Known rows, with every step that occurs
pudu-pige: [-10  -3  -7 -11  -4  -2  -6   2  -3  -6  -5   3  -9   5  -4  -8  -4   8
  -3   3   3   6  11  10   3  -2   6  -4  -5   3   7  -2  -2  -2   5  -7
  -3   8 -11   0   0  -2 -10   5  19  -4  13 -10   7   2]
gidit-duruken-sesebeb-gisun-nururir: [ -6  12  -6  -3   2 -16  -6  18  -5 -41 -11 -13  -4  24   0  -3  13   1
   6   2   8   1   4   7 -16   5  -4  -5  -2   3   5 -27  -5   3  11 -16
 -15 -19  -7 -10  -1 -23 -25  15  10   7   7   1   8   2]
gisun-gidit-firi: [ -8   0  -6   6  -3  -3  -9   0  -2  -7 -15  -7   0 -12   9 -16   2  14
   9  -4 -10  -1  13   7   6  -5   1  -7  -8   1   3  15  -3  -5  16  17
  -4   8  -8  15  -3  -5  -6   3  14   9  12   2   6   7]
fufo-pudu-pige-tudir: [-10   5 -21  -6   0   0  -5   8   0   4 -25   0 -13  25  15 -12  -7   3
  16   1   0  -6  12   3  -4  -4   1  -7  -9   8  -1   6  -6   2   3 -16
 -17   6 -15  12  -4  -4  -7   3  18   3  13   3   7   5]
gisun-gidit-duruken-sesebeb: [ -2   6   4   4  -2  21 -11   3   3 -24  -6 -11  -2 -23   7 -10  11   1
  12 -22   2   0   3   5  11   3   2   8 -19   7   9 -13 -14  -3   5   0
  -4   1  -3   4  -2  -2 -15   8   4   3   9 -11   6  -2]
genik-pudu: [-16   4  -2   2   3   6  -9   7  -2 -12   2   7   1  -4  15 -18  -7  -3
   9  18   1 -14   7   8   4  -8  10   7  -5   5   9 -15  -8   0  11  -5
   3   9  -7  -5   3 -10  -9  -5  13   0   8   4   8   7]
genik-pudu-pige: [-19   3 -10  -8   1   2 -13   5   0 -12  -6   5  -7   0   6 -17  -6   3
   7  18   4  -8   9  10   8  -6  14   2  -7   5   8 -17  -5  -5  10 -10
   0  17  -8   0   4  -3 -15   0  19  -8  15  -6   6   4]
nururir-gisun-gidit-duruken-sesebeb-firi-fonap: [ -1  17  -2  -4  -8 -15  -7  -1   4  -2  -6 -11 -11  -4  20 -25  22   9
  17  17  -3   4   2  -8   8  -1   9   3   8  -6   9  -8  -3  -4   5  -4
   8  -8  -6   7 -14   2 -22  20   6  -2  -2 -23   5   1]
pudu-pige-tudir-dezuvu: [ -7  13 -28 -12  -5 -23  -5   6  -7 -14 -13  -5 -14  -7  16  -1 -15  -9
  19  12  -1  11  20  -9 -13   3   2 -27  -4   5   2  12   5   5   2  -7
  -9  11 -19   5  -4  -4  -2  -1   4   3  19  -8  11   6]
fipif-tudir: [ -2   7  -3  -1  -1   4  -7   5  -8  -6   1   4  -3  17  19  -3 -18   2
   8  -1   0   4   8   4 -16   5   2  -6  -5   6   8  14  -7   7   3 -20
 -14  -3  -9  -2   2  -3  -6  -2   7   9  -1   8  11   6]
firi-pige-pudu: [-19 -13  -9   0   1   1  -2   7  10  13  16   2   4  16  13 -12   3  -8
   8  48  -5 -13   6  10  26  -5   8   6   2   8   5  -2  -6   3  23  10
   8   4  -5   8   2  -8  -6   0  11  -6  13   0   3   3]
fonap-firi-genik-pudu-pige-tudir-dezuvu: [-15  25 -35 -12  -4 -34 -11   3   0 -19 -35  -3 -17   3  26 -16 -16  -8
  28  36  -5   4  11  -9 -11  -1  15 -29   4   1   4   9   5   5  10 -11
  -6  21 -16  20  -3 -21  -9  -3  12  -6  21  -8  16   9]
sesebeb-firi-genik-pudu-pige-tudir: [-12  25 -24 -13  -1 -13 -14   4  -2  -1 -42   1 -23  32  26 -17 -12   0
  15  -4  -6  -7   7  -1 -14 -12   9 -21   3   3   2  10  -2  11  12 -10
 -22  13 -13  15  -3 -14 -13   5  25  -5  18  -4  10   5]
duruken-sesebeb-gisun-gidit-firi-genik-pudu: [-16  13  -7   6   2 -24 -10   5   6 -22 -12  -5 -12   7  19 -22   1  -4
  12  20  -4 -19   8  -2   7  -3   8 -12  -2   1   0  -6  -5   5  24   9
  -5  13  -5  10   2 -24 -15   3  14  -3  10 -10   7   4]
fufo-pudu: [-12  -2   0   8   5  -4   3   5  -1  11   6  10   3  12   6 -17   0   1
  15  23   0 -12   8  10  13  -3   6   9 -13   6   6 -15  -9  -2  11   0
   5  -2  -7   4  -2 -15  -2   2  16   1   5   7   6   5]
pige-tudir: [ -3   5 -12  -3  -3   2  -4   8  -5  -8 -19  -2  -9  16  20  -3 -10  -1
   3 -19  -3   3  11  -2 -22  -5  -7 -12   0   6   3  22  -4   9   2 -10
 -15  -2 -16   3  -4  -4  -5  -1  10  14   9   7  10   8]
tudir-dezuvu: [ -8   6 -11  -1  -1 -25   2   4  -8 -11  14   3  -1 -20   9  -4  -9  -9
  14  30  -1   8  16  -4  -1   5   6 -15  -7   3   9  -3   3   2   7   6
   9   5 -12  -3  -1 -13   3  -1   0   0  12  -5  11   6]
fonap-firi-gidit-duruken-sesebeb: [ -5  16   1   0  -5   8 -11   4  13 -22 -26  -1   5  -5  13 -19  12   5
   6  -7   6   4 -12  14  12  -3  12  18  -3  -3   8  -1 -10   1   8  -2
  -4  -1  -5  13  -7 -11 -21   4  13  -3   9  -9  13  -1]
vodag-tudir: [ -3  -9   5  -3  -5   4   3   6 -10 -11 -24   8  -6  17  20  -3  -4  -1
  11  -6  -3   3   7   7 -10  -7  -1  -7  -1  -2   6   3  -5   6  13  -5
 -13   0  -9 -11  -6 -10  -7   2   7  19   8   9  11   5]
pudu-pige-tudir: [ -6   4 -20 -12  -6   0  -8   7  -4  -7 -28  -4 -16  18  12  -4  -9   3
   3 -18   0   6  13   0 -16  -4  -3 -14  -2   6   1  19  -2   6   0 -17
 -19   7 -17   6  -3   1 -10   1  15   7  15  -2   9   5]
vodag-tudir-genik-pudu-pige: [-13  -1  -3 -15  -4 -12  -5   0  -6 -10 -32   7 -11   6   9 -15 -15  -7
  24  16  -4  -5  14  -6   6  -6  13 -19  -8   4   1 -22  -2   3  25 -13
  -6  20  -8  -7  -3  -3 -15   2  18   1  21  -2  10   4]
nururir-gisun-gidit-firi: [ -5  -7  -9  -2  -7 -16 -10   4  -1  -7 -16  -8  -4  -5  15 -14   6  18
   7  12 -13   0  17  -2   4  -6  -7  -9   6   0  -7  16  -3  -2  10   9
  -5   4  -8  12  -1  -3  -3   7  11   9   5 -12   6   8]
gidit-duruken-sesebeb: [ -4  -1   0  -1   0  18 -13   5   0 -21  -8  -8   2 -12   5  -6   7  -5
   1 -11   4   2   2   8  -1   4   6   8  -6  10  11 -19 -13   1  -2  -1
  -7 -15  -2  -3  -5  -5  -5   2  10  -3   6 -11   8   0]
firi-gidit-duruken: [ -6  17  10   5  -5   7  -5   8  13  -8 -21  11  -2   5  22  -4   0  -2
   9  -8   6  12 -12   4  11  -7   6  24  -3   3   8   8  -8   8  14 -10
  -5  14 -10   4  -1  -6 -20   7  13   1   8  -5  13  -1]
fufo-pudu-pige-tudir-magato: [ -5  -9 -11  -1  -2  -8  -2   6  -2   5 -16   4 -24  23   5  -8 -10   4
   9 -26   5 -13   9  -7   2  -9  -5  -4   2  -7   1  -2 -10   0  16 -15
 -19  26 -17  -2  -2   3 -22   4  18   3  12   7   8   7]
magato-tudir-genik-pudu: [-11   0  -2  -6   1 -10  -3   5  -2  -5 -18   8  -5   4  14 -14 -15 -12
  28   8 -10 -10  14 -17   3  -5  12 -17  -9   0   3 -20  -2   3  28 -11
   6  16  -7  -6   0  -7 -12  -6  14   5  17   3  11   6]
gidit-duruken-sesebeb-firi-pige-tudir-genik: [  6   6 -22 -15  -5  -9 -11   0   0   9 -45 -22 -10   0  17 -12  -6 -12
  17  -8 -12   1  10 -19  -6  -2   3 -28  -3  12   3   6  -3  14  19   0
 -16  -3  -6  10 -13  -4  -1   5  13  -2  25  -8  11   2]
nururir-gisun-gidit-duruken-sesebeb-firi-genik-pudu: [ -8  20  -4  -4   0  -9 -15   4   4 -11 -22  -4 -15   5  30 -22   8  -1
  22  16  -8 -14   0  -5   9  -7   9   0   3   4   2 -17 -11   8  13  -3
  -6   8   0  12   0 -21 -16  16  13 -12   7 -22   9   0]
fonap-firi-pige-pudu: [-18  -8 -14  -2   0  -6  -6   2  13  10  -1   0  10  17  12 -24   9   6
  12  57  -9 -12   1  18  27  -7  15   4   8   0   4   3  -4  -2  21   9
  13   2  -4  19  -3 -16 -11  -3  16  -5  13   4   9   7]
duruken-sesebeb: [ -5  -6  -3  -4  -1   7  -5   6  -5 -19  10  -4   0  -8  -4 -10   2  -3
  -7  -8   4  -4  10  10  -1   3   3  -4  -9   4  10 -12  -9   1   2   9
  -1 -13  -6  -1  -2  -7  -2   0   7   0   7  -8   4   1]

Rows
[-12  -1 -25  -8  -3 -13 -14   5   1   1 -38 -13  -6  -2  24 -21 -20 -13
  19  24 -14 -13  17 -18  -5  -8   6 -24   3  11   0   6   0   9  29   1
  -9  13  -8  12  -5  -2  -1 -10  16  -1  26   3   8  10]
gidit-firi-pige-tudir-genik-pudu
[ -9   9  -8  -6  -1 -13  -5   4  -4  -7 -23   2  -8   4  18 -16 -19 -14
  21   7  -9 -11  15 -17 -11  -6   3 -23  -5   9   0  -5  -5   8  19 -13
  -4  13 -12   0  -3  -6 -10  -5  14   7  17   6  11   9]
pige-tudir-genik-pudu
[ -1   1 -13 -17  -8 -23  -2   0  -5   0 -30  -3 -16  11   1  -5 -17  -5
  11 -11  -9  10  20 -19 -11   0  -3 -35  -5   8  -2  10   0   9  14 -14
 -11  10 -16   5  -7   1  -9   3  18   5  22  -5  11   5]
pudu-pige-tudir-genik
[ -5  13   6   2  -4  14  -8   9  11 -24 -11   1  -1  -6  14  -9   5  -6
   3 -14  10   5  -8   7  11   0   7  17  -9   4   9  -6 -11   6  10   0
  -6   0  -6   4  -3  -4 -17   6   8  -4   8 -13   8  -4]
firi-gidit-duruken-sesebeb
[ -6   4  -8   5  -1 -20  -9   1   1 -19  -8 -14  -3   0   7 -17  11  13
   5   0  -4  -8  15   8   7  -2  -3 -14  -6  -1  -5   9  -4  -2  17  16
  -8   0  -8   5  -3 -13 -11   5  10  10   8  -6   5   5]
duruken-sesebeb-gisun-gidit-firi
[ -3  18   6   3  -3 -14  -3   9  13 -19  -6  -1  -6  18  17  -5  10  -4
   1  -1  11   2  -7   6   9  -1   1  13   0   1  -2   0  -9  11  14 -12
  -7   5  -9  -8  -2 -15 -23   9   9   2   3 -14   9  -2]
firi-gidit-duruken-sesebeb-gisun
[-15  12 -21 -11  -4  -5 -11   9   2 -11 -33   1 -23  24  22  -9 -16  -8
  11  -2  -2  -2   9  -7 -15  -6   4 -15   1   7   3  10  -3  10   9 -21
 -19  17 -15  12   1  -8 -14   1  18  -3  17  -6   9   4]
firi-genik-pudu-pige-tudir
[-15  -1 -11  -4   2  -5  -3   3   2   8  -3   8  -5  11  -3 -17  -1   7
  12  21   3  -6  11  12  17  -1  12   5 -12   6   4 -15  -6  -7   9  -4
   0   7  -8   7  -1  -8  -7   7  20  -8  12  -3   5   3]
fufo-pudu-pige
[  0   6 -15  -2  -2  13 -14   1   6   4 -18 -20  -7 -18  15 -21  12   6
  12  -2  -3  -9   2   5  20  -4  10   3 -14   3  12   3  -6   3  19  17
  -5   7  -1  14  -5  -5  -9  13   6  -7  21 -12   5  -2]
gisun-gidit-duruken-sesebeb-firi-pige
[ -1   5   1  -1   0 -10  -8   5   3 -19  -2  -9  -3  15  10  -4  11  -1
   0   2   5   1   3   8   1   3   0   3   3   8   0 -14 -10   6   3 -16
  -8 -10  -5 -15  -4 -17 -14   7  10   3   1 -12  10   2]
gidit-duruken-sesebeb-gisun
[ -8  24   1   0  -1 -19  -2  21   5 -42 -15  -4  -6  26   6  -5  12  -2
   6  -1  13   3  -5   6  -8   2  -3   4  -6  -4   1 -16  -3   8  21 -14
 -16  -7 -11  -3   1 -23 -37  18   9   6   8   0   9  -3]
firi-gidit-duruken-sesebeb-gisun-nururir
[-14  -1  -8   4  -8 -20  -4   0   2  -1  -4  -3  -1   1  13 -18   1   5
   4  27  -5   9   9   0  -5   0  13  -3  15  -5  16   6   5  -7  11   8
   8 -10  -9   9 -13   3  -9  -2  17   1   4  -4   4   9]
gidit-firi-fonap
[-14  -1 -11 -15  -2 -11  -8   3   0  -6 -25   5 -12   4   6 -14 -13  -5
  23   9  -7  -5  15 -11   9  -3  16 -17 -10   2   1 -20   1   0  24 -16
   2  22  -8  -2   0   0 -17  -2  20  -4  23  -6   9   3]
magato-tudir-genik-pudu-pige
[  0  14  -4  -5   3   6 -16  -3  -6  -3 -17  -9   3   3   9 -16  11   6
   7 -13  -4  -2   0  16   1  -5  11   0  -1   6  10 -15 -10   3   2  11
  -9 -18   0   2 -11 -13  -6   8  19  -3   7  -7   9   1]
gidit-duruken-sesebeb-firi
[ -2  10   5   8  -2 -21   4   4   3  -7   7   1 -11   9   9 -10   7  12
   8  -1   0  -3   9   1  12  -3  -7  -6 -12  -3  -3  15  -4   2  17  -6
   4  22 -14  -6   3 -15 -22  13   5  16   6  -2   9   3]
sesebeb-gisun-gidit
[ -4  30   7   3  -2   0  -9   2   9   5 -31   9  -1  16  25 -12   5   7
  14  -7   0   7 -13  10  11 -13   9  17   0   0   7  10  -6   9  16  -3
  -8  11  -9   9  -6 -12 -20  13  21  -1   9  -2  14  -1]
sesebeb-firi-gidit-duruken
[ -8  -3 -25 -11  -7 -21 -12   8   4   0 -39 -17 -14  -9  32 -23 -13  -6
  26  32 -17 -16  21 -31   1  -9  -3 -25   3   7 -11  13  -1   8  30  -6
  -7  22  -9  15  -1   1  -6   1   7   3  23  -9   7   9]
nururir-gisun-gidit-firi-pige-tudir-genik-pudu
[ -9   9  -6   7  -8 -29  -1   0   8 -16   5 -13  -8  -3  11 -24  13   8
   7  21   1   1  11  -3   6   3   8  -9   3  -8   6   6   3  -8  17  10
   7  -1 -11   6 -11  -1 -23   7   6   7   3 -12   3   5]
duruken-sesebeb-gisun-gidit-firi-fonap
[-18  11 -15  -4  -1 -24 -14   3   7 -23 -19  -8 -18   8  10 -22   1   1
  10  19   0 -13  10   3  14  -2  11 -14  -4   2  -3  -8  -4   1  22   2
  -9  20  -7  13   3 -16 -21   8  19 -11  16 -20   5   1]
duruken-sesebeb-gisun-gidit-firi-genik-pudu-pige
[ -1  15   6   9  -2  -6  -4   2   6  -8 -11  -4  -8   5  19  -5  10  10
  18  -5   1   5   1  -1  11  -2  -3   9  -7   4   0   3  -9   3  12 -18
  -4  18 -10  -6   0 -11 -23  14   9  12   5  -5  12   2]
sesebeb-gisun-gidit-duruken
[  2  -1 -17 -10  -6   4 -15   5   6   5 -19 -22 -10 -13  20 -18  16   8
   9  15  -6  -7   5  -3  17  -4   4   2  -2   2   1   3  -6   5  14   5
  -5   4  -1   9  -3  -4  -7  16   3  -8  14 -25   5  -2]
nururir-gisun-gidit-duruken-sesebeb-firi-pige
[ -8   6 -23 -10  -4 -15 -10   3   4  -1 -41  -8  -5  -1  20 -29 -14  -5
  21  29 -11 -13  10 -15  -2  -8  11 -21   0   4   3   7  -1   7  26 -13
   1  19  -9  12  -6  -9 -11  -8  15   2  24   5  14  10]
fonap-firi-pige-tudir-genik-pudu
[-11   5 -22  -3  -4 -11 -12   4   4  -2 -40 -15 -11 -16  25 -25 -16  -8
  28  17 -14 -16  18 -22   3  -8   4 -25 -10   7  -1  12  -1   6  34   4
  -6  25 -10  18  -3   0  -8  -4  11   5  29   3   7   9]
gisun-gidit-firi-pige-tudir-genik-pudu
[ -6   5  -7   5  -4 -33  -3   2   5 -15 -12  -8 -14  12   8 -10   4   3
   2   3  -7   0  10  -3   3   2   0 -22  -1  -2   0  12  -2   9  21  15
  -9   4  -8  14  -1 -23 -10  10  13  -1   9 -15   7   1]
duruken-sesebeb-gisun-gidit-firi-genik
